In the rows, zero is written as 128.
Known rows, with every step that occurs
melu, tavol, bini, nedus, lura: [104 162 130 150  35 126 157 108 106 140 147 142 143 108 100 151 125 146
 120 166 177 176 125 148  94 210 104 125 101 111  46 141]
zevup, bini, nedus: [ 65 147 107 137 103 130 119 160 108 145 133 111 120 139 138 104 119 127
 110 125 105 126 105 145  82 105 110 113 115 100  76 136]
mipe, feges, zevup, melu: [194 147 164 131 140 131 114 165 157 122 116  79 120  80 128 155 169 104
 111 134  99 122 145 148 156 118  74 112  92 121 207 120]
bini, nedus, lura, bofev: [ 90 142 139 165  90 115 145 164 110 178 122 118 105 158 122 137 128 161
 120 160 155 145 103 124 121 139 128  82  91 135  66 200]
feges, zevup, bini: [ 80 135 136  86 145 127 124 156 131 133 125 118 129  99 141 114 181 104
 123 148  81 114 125 108  99  82  63 128  98  99  92 119]
melu, tavol, bini, zevup, feges: [ 96 119 114 102  59 135 130  63 102 154 102 105 134  19 139 139 166 128
 134 140 138 188 131 153 130 129 111 121 132  92 108  62]
nedus, bini: [108 143 142 143 120 116 149 125 143 127 109 133 164 141 138 151 143 122
 122 140 135 124  89 121 103 130 137 108  96  97 165 146]
nedus, lura, bofev, bini, zevup: [137 118 150 160  98  74 181 129 115 154 111 122 117 100 139 145 141 152
 145 174 154 162 133  88 122  69 120  72  94 116 142 180]
mipe, feges, zevup, bini: [120 130 142  97 118 110 123 170 139 139  87 111 123  87 146 134 216  95
 106 141  74 110 121 148 124 100  65 110  84  82 123 107]
nedus, bini, tavol: [131 136 172 130 120 129 134 119 156 142  95 115 155 157 150 140 131 130
 129 120 132 125  92  87 124 124 173  90 123  82 209 123]
bini, nedus: [110 155 113 160 110 135 114 151 110 143 118 111 127 158 126 126 102 143
 117 130 132 141 118 164 108 137 137 124 119 126 111 152]
bofev, bini, nedus: [128 163 121 180 103 115 117 156 107 127 122 131 124 172 126 127  94 146
 119 163 131 164 124 181  86 127 132 127 125 112 166 182]
mipe, feges: [165 119 127 139  99 110 128 141 139 129  92 121 123 117 133 150 166 118
 111 122 124 125 125 164 151 145 130 116 114 109 161 118]
tavol, bini, nedus, lura, bofev: [ 77 153 162 166  46 100 157 161  92 159 133 132 104 144 117 124 124 184
 133 195 157 146 115 147 142 162 132 112  86 116  72 182]
bofev, lura, nedus: [152 134 142 176 117 122 136 147 112  77 160 123 104  98 121 130  88 157
 147 100 162 154 134 119 141 126  93 122 101 145 135 192]
fuva, bofev: [ 92 131 119 131  93 128 141 135 104 115  97 141 127 128 123 120 135 131
  93 145 118 137  87 133 131 117 145 129 101 151 130 107]
melu, tavol, bini, zevup: [134 136 118 110  74 128 161  69 100 141 114 112 160  30 114 128 133 132
 135 140 145 171 123 137 120 136 136 139 116  92 101  80]
lura, nedus, bini, bofev, fuva: [113 141 146 201  93 120 124 164  86 138 152 161 124 129 129 174 131 181
 112 155 105 159  52 163  76 117 108  76  82  94 174 191]
nedus, lura, bofev, bini, tavol, melu: [140 119 184 127  95  93 138 127 169 147 145 142  67 175 140 164 163 183
 169 183 154 153  99  43 143 126 162  66 104  85 177 180]
nedus, lura, bofev, bini, tavol: [149 113 194 132  97  95 150 151 147 154 133 132  90 159 145 137 146 158
 143 170 150 150 133  70 136 110 152  76 131 112 186 192]
melu, tavol, bini, bofev: [ 95 150 132 118  60 143 133 112 106 154 148 159 148  79  97 145 129 167
 112 165 140 171 102 164 114 193 144 165 118 126 110 131]
mipe, feges, zevup, melu, tavol: [200 148 147 115 126 147 121 144 161 143 123  78 139  42 115 171 190  81
  93 126 108 151 123 142 123 154  79 119  94 122 175 126]
melu, tavol: [136 126 114 106 114 148 133 105 131 147 137 122 148  94 114 139 146 103
 115 120 145 160 106 122  95 158 132 135 130 129  95 133]
nedus, bini, bofev, lura: [ 84 163 143 184 113 129 160 145 145 119  99 143 153 105 121 177 110 189
 117 143 151 135  62 111 102 132 127 125  70 148 197 179]
zevup, feges: [ 88 114 127 114 113 140  96 124 131 137 113 124  98 110 150 141 158 116
 131 122 123 148 136 150 140 128 104 111 145 128 135 111]
lura, bofev, bini, zevup, melu, tavol: [179 128 142 140 114 124 157 116 124 164 157  67 133  29 126 126 118 124
 120 144 126 184 101 117 102  68 148 103 116 117 188 181]
fuva, bofev, lura, nedus: [116 135 135 174  86 129 146 156  85  66 126 136 111  97 111 124 101 156
 112 110 148 162  93 121 142 115 113 121  79 164 135 171]
tavol, bini, nedus, lura: [ 97 160 143 173  50 114 156 134 100 119 135 144 130 147 117 140 105 168
 135 177 166 144 148 152 123 173 103 117  99 112  77 138]
melu, tavol, bini, bofev, lura: [100 158 137 145  70 147 160 117 116 112 151 142 138  42  89 156 110 194
 120 160 158 173 101 145 117 185 124 182 101 150 129 142]
melu, tavol, bini, bofev, lura, nedus: [125 153 146 161  52 142 140 134  87 104 172 153 126  46  89 148  97 198
 129 134 168 199 108 155 126 189 107 162  90 143 120 191]
zevup, melu, tavol, bini, nedus: [141 174 133 157  67 160 131 122 112 130 185  88 140  81 104 122  84 139
 109 147 138 168 117 174 108 177 131 145 120 109 124 139]
mipe, feges, zevup: [157 141 146 115 125 114 116 162 136 140  68 114 127 103 133 156 200 113
 113 146 105 126 130 156 143 135  92 120  93 110 162 119]
bofev, lura, nedus, bini: [135 145 156 191 107 116 156 141 124  81 135 125 141 105 127 152 105 150
 141 107 170 153  86 111 115 126 106 101  73 118 169 202]
feges, zevup: [125 146 144 108 153 132 119 147 127 135 110 120 136 116 128 135 167 119
 129 155 106 129 136 124 122 118  90 132 106 122 129 129]
lura, nedus, bini: [130 134 155 171 103 113 130 137 114 121 139 143 153 139 137 144 124 131
 129 118 148 149  96 132 116 132 124  83  88  94 151 190]
feges, zevup, melu, tavol: [162 152 144 104 153 169 118 126 147 146 164  83 144  58 110 148 153  93
 113 130 105 154 122 107  99 137  79 131 111 138 135 136]
feges, zevup, melu, tavol, bini, bofev: [118 177 168 114 102 168 118 136 124 150 172 114 140  41  97 148 131 153
 106 179 111 170 119 147 119 164  87 164  97 135 149 137]
bini, zevup, feges, mipe: [115 113 117 118  70 130 101  63 102 135 104  90 121  81 168 151 144 116
 174  86 135 150 159 154 144  60  98  96 141 115 137  94]

Rows
[ 93 136 164  58 141 141  98 129 166 142 124 112  90 132 147 132 193 140
 155 145  77 116 100  50 119  91 105  89  97  54 128  85] : feges, zevup, bini, tavol, melu
[ 97 124 131 137  62 115 118  61 111 139  82  96 156  89 177 170 150 110
 166  95 142 147 116 146 120  62 112  75 110  84 165 106] : nedus, bini, zevup, feges, mipe
[ 99 150 145 193  74 116 167 148 100  70 103 140 146 109 123 145 112 154
 103 122 160 163  49 111 117 116 121 100  47 135 169 186] : fuva, bofev, lura, nedus, bini
[ 95 113 108 117 117 129 113  95 122 146  82 101 117  72 153 143 146 123
 137 110 123 154 139 131 139  79 103  93 130 117 138  80] : bini, zevup, feges
[117 118 119 143 106 106 118 106 116 127  90 114 112  87 161 144 140 130
 144 140 129 177 148 151 118  64 100  98 138 107 200 107] : bofev, bini, zevup, feges
[164 135 157 123 113 120 108 109 159 114 139 141  87 174 141 152 138 171
 163 149 130 151 109  87 129 124 169 104 133  71 220 125] : bofev, bini, tavol, melu
[102 130 137 183  97 118 138 112 119 105  89  98 130  47 157 166 122 151
 154  90 160 179  94 112 128  76  81  62  76 105 182 153] : bofev, lura, nedus, bini, zevup, feges
[ 94 115 141  83 116 139 110 111 168 137 148 122  84 141 153 127 160 148
 155 118  99 115  93  55 125 101 143  90 121  53 124  86] : zevup, bini, tavol, melu
[115 110 149 143 111 106 169 155 113 150 145 123  82 113 124 153 178 153
 128 185 115 124  94 103 105 115 103  77 101 125  99 170] : nedus, lura, bofev, fuva
[ 88 155 141 143  34 121 159 133  96 174 139 122 126 105 104 136 144 162
 116 188 171 178  95 146 111 195 139 118  89 111  36 187] : melu, tavol, bini, nedus, lura, bofev
[ 82 135 136 163  99 133 133 174 106 102 177 140 100  76 124 126  97 182
 128 106 129 152 108 118 113  99  72 122  86 138 110 197] : zevup, bini, bofev, lura, nedus
[111 134 128 150  81 108 145 142  95  94 109 158 130 142 126 123 133 130
  97 173 127 156 102 148 105  98 139 134 111 137 189 140] : fuva, bofev, bini
[ 99 137 133 178  91 115 153 180  93 169 137 112  75 144 120 153 146 171
 118 189 115 139  79 140  89 123 109  69  91 119  83 189] : bini, nedus, lura, bofev, fuva
[189 159 166 109  82 135 134 134 139 123 135  90 140  27 109 149 185 103
 105 159 112 155 134 169 141 173  81 151  92 103 183 100] : mipe, feges, zevup, melu, tavol, bini
[109 116 137 113  68 138  84  89 113 118 140 115 106 126 160 151 150 110
 165  98 140 142 155 175 140 108  96 116 152 126 136 121] : zevup, feges, mipe
[115 121 123  98  16 137 123  28  88 137 125  98 141  24 147 149 153 117
 170 110 152 182 154 176 128 116 104 127 139  89 104  74] : melu, tavol, bini, zevup, feges, mipe
[112 152 140 166 101 104 123 185  97 159 122 112 106 169 127 108 109 159
 119 182 128 164  93 180 106 114 160 119 115 115 162 225] : lura, bofev, bini, nedus
[ 99 155 137 143  82 105 135 186 133 150  82 117 123 121 142 162 198 115
 105 156 115 125 129 137  94 126  35  73  57  90  72 131] : mipe, feges, zevup, bini, nedus, lura
[ 98 167 136 156  66 122 123 140  87 126 130 126 130 143 115 109  97 167
 130 170 132 141 128 187 128 160 137 148 118 100 119 131] : tavol, bini, nedus
[140 127 148 101 125 140 100 104 166 138 133 122  88 167 134 147 138 169
 159 122 125 128  99  70 150 136 169  97 128  84 160  95] : bini, tavol, melu
[121 108 136 125 130 119 142 165 101 156 139 107  81 109 128 124 163 154
 123 181  82 122  72 143 113  95 142 105 118 111 142 163] : lura, bofev, fuva
[140 143 142 199 110 107 174 120 113  98 105 104 158  64 136 154  96 160
 149  99 164 161  90  94 118  80 108  76  58 105 170 175] : bofev, lura, nedus, bini, zevup
[ 58 164 133 128 106 126 138 169 119 147 124 123 127 136 137 140 169 123
 119 162 115 131 138 101  70 111  34  88  72 109  36 147] : feges, zevup, bini, nedus, lura
[156 143 146 124  88 151 145 102 133 115 196  97 138  49 108 126 114 121
 118 142 137 156 131 146 128 170 120 154 129 116 143 117] : zevup, melu, tavol, bini
[181 144 141 177 104 138 148  90 127 140 153  81 177  38 129 157  99 108
 119  82 148 183  87 102  94  98 115  60  78  93 156 163] : lura, nedus, bini, zevup, melu, tavol
[157 141 148 151 100 125 152 104 116 107 153  83 136  40 127 120  82 152
 142 138 119 135 153 136 163  89 119 126 112 103 178  83] : tavol, bini, zevup, melu
[ 86 160 122 194  45 104 157 159  89 109 104 162 126 180 119 150 111 149
  91 185 160 174 109 147  82 131 111  93  84 145 132 170] : fuva, bofev, bini, nedus, lura
[166 135 130 128 128 164 128 113 151 134 189  91 139  69 114 142 113  98
 105 104 137 154 118 120 105 146 116 129 129 138 136 134] : zevup, melu, tavol
[ 66 124 111 134 112 136 129 166 104 145 160 143  92  97 132 144 155 163
 105 163  59 115  83 146  69  78  92 115 112 108 119 118] : zevup, bini, bofev, fuva
[130 128 160 128  82 119 132 135 116 104 101 139 116 157 137 122 123 135
 105 154 117 158 109 113 130 101 175 114 134 121 234 116] : fuva, bofev, bini, tavol
[139 170 142 168  48 145 157 117 126 126 191 102 142  87 101 150  93 140
 115 152 175 172 139 142 101 195  89 118 101 124  83 143] : zevup, melu, tavol, bini, nedus, lura
[ 88 147 131 173 112 126 145 153 115 149 118 148 132 125 127 180 149 176
 102 178  92 129  45 145  67 118 128 100  90 105 190 147] : nedus, bini, bofev, fuva
[132 193 151 132  92 163 115 142 106 141 166  80 145  72 101 124 118 130
 110 170 118 171 128 170 101 171  87 148 100 110 127 137] : feges, zevup, melu, tavol, bini, nedus
[118 154 164 187  65 123 138 154  81  83 168 158 107  82 102 140  77 224
 144 147 156 169 130 156 158 154 102 154  89 145 152 190] : tavol, bini, bofev, lura, nedus
[ 88 153 149 142  74 125 130 136 102 135 132 159 124 110 112 131 116 193
 128 177 121 142 127 167 146 157 134 162 117 126 142 125] : tavol, bini, bofev
[112 165 116 136  52 143 128 117  93 144 137 122 150 105 104 124 120 144
 112 160 143 173 106 186  98 198 145 155 122 102  85 133] : melu, tavol, bini, nedus
